Known rows, with every step that occurs:
nifuma-busos-rigog-moger: [ 0.06  0.13 -0.17 -0.37  0.04 -0.32 -0.53 -0.18 -0.32 -0.02  0.22 -0.11
 -0.08  0.32 -0.26 -0.22  0.26 -0.01  0.51  0.22  0.01 -0.44 -0.02]
madala-buta-rigog-moger-nifuma-busos: [ 0.23  0.25 -0.56 -0.50  0.08 -0.22 -0.20  0.04 -0.36  0.09  0.07 -0.17
  0.21  0.19  0.16  0.03  0.12 -0.01 -0.10  0.45 -0.13 -0.27  0.43]
moger-buta-busos: [ 0.22  0.14  0.13 -0.10 -0.26  0.51  0.10 -0.26  0.12 -0.07 -0.43 -0.05
 -0.52 -0.23 -0.14  0.36 -0.02  0.63 -0.31  0.30 -0.04  0.27 -0.02]
madala-buta-busos-rigog-moger: [ 0.44  0.23  0.05 -0.37  0.00 -0.23 -0.03 -0.01 -0.39  0.15 -0.11 -0.45
 -0.06  0.23 -0.04 -0.08  0.06  0.42  0.25  0.18  0.06 -0.08  0.05]
buta-busos-rigog: [ 0.13  0.15  0.25 -0.15 -0.06 -0.01 -0.12 -0.15 -0.06 -0.04  0.04 -0.03
 -0.27  0.00 -0.16 -0.02  0.30  0.66  0.53  0.27  0.35  0.19 -0.09]
busos-rigog-madala: [-0.23 -0.44  0.08  0.19 -0.28  0.02  0.02 -0.21  0.11  0.16 -0.33  0.16
  0.14  0.37  0.13 -0.14 -0.23  0.16  0.58  0.30  0.48  0.08 -0.13]
zesid-nifuma-buta: [-0.06 -0.32 -0.29 -0.05  0.29  0.35 -0.55 -0.01  0.14  0.49  0.02 -0.36
  0.03 -0.17 -0.20  0.10  0.01 -0.03 -0.14  0.16  0.18 -0.07  0.05]
moger-nifuma-busos-rigog-madala: [-0.30 -0.47 -0.17  0.07 -0.27 -0.03 -0.19 -0.31 -0.03  0.04 -0.36  0.32
  0.29  0.42  0.13 -0.10  0.04  0.07  0.68  0.57  0.39  0.01  0.03]
madala-buta-busos-rigog: [ 0.22  0.29  0.20 -0.22 -0.05 -0.21  0.21 -0.10 -0.11  0.04 -0.16 -0.08
 -0.18 -0.05 -0.13  0.25  0.11  0.70  0.31  0.11  0.40  0.18  0.13]
zesid-nifuma-busos: [-0.19 -0.01 -0.23 -0.20 -0.10  0.06 -0.53 -0.24 -0.05  0.15 -0.07  0.31
  0.22 -0.30 -0.33  0.16  0.45 -0.02  0.15  0.10  0.29 -0.25  0.23]
rigog-moger: [ 0.26  0.00 -0.12 -0.21  0.05 -0.05 -0.18  0.08 -0.32  0.10  0.03 -0.39
  0.06  0.26  0.05 -0.28 -0.03 -0.16 -0.02  0.09 -0.26 -0.22 -0.06]
zesid-nifuma-buta-rigog: [ 0.14  0.11 -0.42 -0.32  0.25  0.35 -0.48  0.14  0.26  0.60  0.60 -0.56
 -0.35 -0.22  0.08 -0.08 -0.28  0.36 -0.17  0.27  0.44 -0.03  0.09]
zesid-nifuma: [-0.14 -0.33 -0.04 -0.11 -0.03  0.28 -0.15 -0.02  0.12  0.42  0.04 -0.20
  0.36 -0.24  0.05 -0.02  0.13  0.13  0.05 -0.06  0.35  0.04 -0.01]
zesid-nifuma-rigog-moger-buta: [-0.09 -0.43 -0.34 -0.48 -0.11  0.47 -0.15 -0.20  0.27  0.47  0.09 -0.62
 -0.19 -0.09  0.06  0.13 -0.22  0.19 -0.18  0.21  0.01 -0.56 -0.33]
zesid-nifuma-busos-rigog: [-0.33 -0.03 -0.13 -0.31 -0.02 -0.18 -0.51 -0.34  0.07  0.13  0.25  0.22
  0.02 -0.13 -0.36  0.02  0.47  0.27  0.68  0.14  0.55 -0.25  0.03]
busos-rigog: [-0.14  0.00  0.06 -0.14  0.07 -0.26 -0.11 -0.15  0.12  0.02  0.31  0.02
 -0.15  0.12 -0.11 -0.12  0.11  0.29  0.56  0.06  0.32 -0.03 -0.15]
madala-buta-rigog: [ 0.29  0.55 -0.23 -0.38  0.06 -0.16  0.34  0.22  0.08  0.32  0.33 -0.33
 -0.22 -0.12  0.28  0.17 -0.51  0.46 -0.37 -0.04  0.36  0.02  0.35]
madala-buta-rigog-moger-nifuma: [ 0.41 -0.02 -0.45 -0.49  0.21 -0.04  0.17  0.30 -0.21  0.33  0.29 -0.76
  0.32  0.37  0.64 -0.25 -0.26  0.12 -0.20  0.40 -0.18  0.04  0.18]
nifuma-rigog: [-0.16 -0.24 -0.11 -0.24 -0.02  0.14 -0.13 -0.01  0.01  0.23  0.28 -0.27
  0.01 -0.15  0.13  0.10  0.10  0.02  0.23  0.16  0.22 -0.54 -0.23]
moger-buta-rigog-madala: [-0.06 -0.20 -0.23  0.00 -0.38  0.46  0.16 -0.18  0.40  0.32 -0.22 -0.09
 -0.29  0.14  0.33  0.00 -0.77  0.38 -0.15  0.38  0.39  0.10 -0.06]

Rows:
[ 0.13 -0.36 -0.26 -0.35  0.24 -0.11 -0.10  0.08 -0.19  0.16  0.28 -0.53
  0.38  0.53  0.38 -0.44  0.15  0.01  0.38  0.46 -0.21  0.01 -0.13] | busos-rigog-moger-nifuma
[-0.07 -0.38  0.16  0.11 -0.42  0.35  0.08 -0.38  0.18  0.10 -0.60  0.12
 -0.21  0.21  0.06  0.10 -0.26  0.57  0.39  0.51  0.47  0.24 -0.16] | moger-buta-busos-rigog-madala
[ 0.05 -0.15 -0.05  0.15 -0.23 -0.11  0.56  0.01 -0.06  0.25 -0.77  0.06
  0.36  0.13  0.24  0.36 -0.53  0.01 -0.21  0.03  0.26  0.05  0.35] | rigog-madala-buta
[-0.24 -0.04 -0.24 -0.27  0.10 -0.30 -0.37 -0.24 -0.03 -0.12  0.25  0.22
  0.06  0.19 -0.12 -0.05  0.44  0.16  0.68  0.40  0.21 -0.13  0.06] | moger-nifuma-busos-rigog
[ 0.34 -0.26 -0.14 -0.36  0.14  0.04 -0.11  0.05 -0.30  0.11  0.11 -0.57
  0.30  0.46  0.35 -0.36  0.27  0.27  0.39  0.59 -0.18  0.16 -0.09] | buta-busos-rigog-moger-nifuma
[ 0.02 -0.36  0.10  0.18 -0.23  0.27 -0.22 -0.24 -0.03  0.17 -0.55  0.02
 -0.11  0.28 -0.03 -0.01 -0.12  0.41  0.50  0.57  0.46  0.21 -0.05] | nifuma-buta-busos-rigog-madala
[-0.04 -0.25 -0.29 -0.42 -0.08  0.32 -0.08 -0.19  0.20  0.27  0.07 -0.50
 -0.35  0.05  0.05  0.13 -0.29  0.13 -0.21  0.24 -0.16 -0.58 -0.30] | nifuma-rigog-moger-buta
[ 0.01 -0.32  0.23  0.17 -0.37  0.19  0.00 -0.25 -0.05  0.09 -0.53  0.13
  0.02  0.27  0.09 -0.07 -0.08  0.47  0.57  0.48  0.53  0.28 -0.09] | buta-busos-rigog-madala
[ 0.09 -0.43 -0.25 -0.48 -0.01  0.22 -0.36  0.05 -0.21  0.54  0.26 -0.74
  0.31  0.00  0.20 -0.20  0.13 -0.06  0.21  0.18  0.13 -0.65 -0.24] | zesid-nifuma-rigog-moger
[-0.06 -0.52  0.06  0.13 -0.23  0.41 -0.30 -0.24  0.03  0.38 -0.53 -0.06
  0.06  0.16 -0.01 -0.01 -0.08  0.46  0.52  0.54  0.64  0.24 -0.07] | zesid-nifuma-buta-busos-rigog-madala
[ 0.00 -0.35 -0.31  0.02 -0.12  0.50 -0.27 -0.01  0.19  0.61 -0.12 -0.31
 -0.01  0.08  0.28 -0.12 -0.54  0.23 -0.02  0.46  0.60  0.10  0.06] | zesid-nifuma-buta-rigog-madala
[-0.11 -0.21 -0.21 -0.05 -0.17 -0.32  0.35 -0.12 -0.09  0.20 -0.59  0.15
  0.43  0.30  0.18  0.28 -0.24  0.11  0.21  0.32  0.38 -0.02  0.39] | moger-nifuma-busos-rigog-madala-buta
[ 0.04  0.10  0.16 -0.22 -0.15  0.17 -0.02 -0.34  0.22 -0.04 -0.04 -0.05
 -0.56 -0.06 -0.22  0.18  0.07  0.81  0.33  0.27  0.28  0.16 -0.19] | moger-buta-busos-rigog
[-0.23 -0.52 -0.15 -0.36 -0.04  0.36 -0.22 -0.02  0.13  0.55  0.30 -0.44
  0.31 -0.34  0.17  0.10  0.20  0.13  0.28  0.11  0.47 -0.53 -0.24] | zesid-nifuma-rigog
[ 0.52 -0.09 -0.17 -0.15  0.19  0.39 -0.41  0.08 -0.38  0.13 -0.28 -0.54
 -0.08  0.16  0.05 -0.01  0.20  0.29 -0.16  0.68 -0.31  0.23  0.10] | rigog-moger-nifuma-buta-busos
[ 0.17 -0.22 -0.20 -0.39  0.03  0.07 -0.27  0.06 -0.29  0.26  0.24 -0.61
  0.08  0.16  0.15 -0.18  0.05 -0.13  0.17  0.21 -0.09 -0.66 -0.23] | nifuma-rigog-moger
[-0.07 -0.14 -0.01  0.04 -0.21 -0.25  0.50 -0.06  0.02  0.26 -0.57  0.05
  0.27  0.22  0.15  0.29 -0.48  0.21  0.12  0.05  0.47  0.03  0.24] | busos-rigog-madala-buta
[ 0.40  0.29 -0.27 -0.43  0.05  0.00 -0.20  0.19 -0.20  0.27  0.48 -0.60
 -0.19  0.22  0.23 -0.41 -0.25  0.16 -0.09  0.19 -0.04 -0.19 -0.02] | buta-rigog-moger
[ 0.16  0.13 -0.52 -0.45  0.09 -0.07 -0.46 -0.04 -0.31  0.01  0.23 -0.12
  0.13  0.23  0.13 -0.18  0.26 -0.05  0.08  0.55 -0.17 -0.23  0.25] | buta-rigog-moger-nifuma-busos
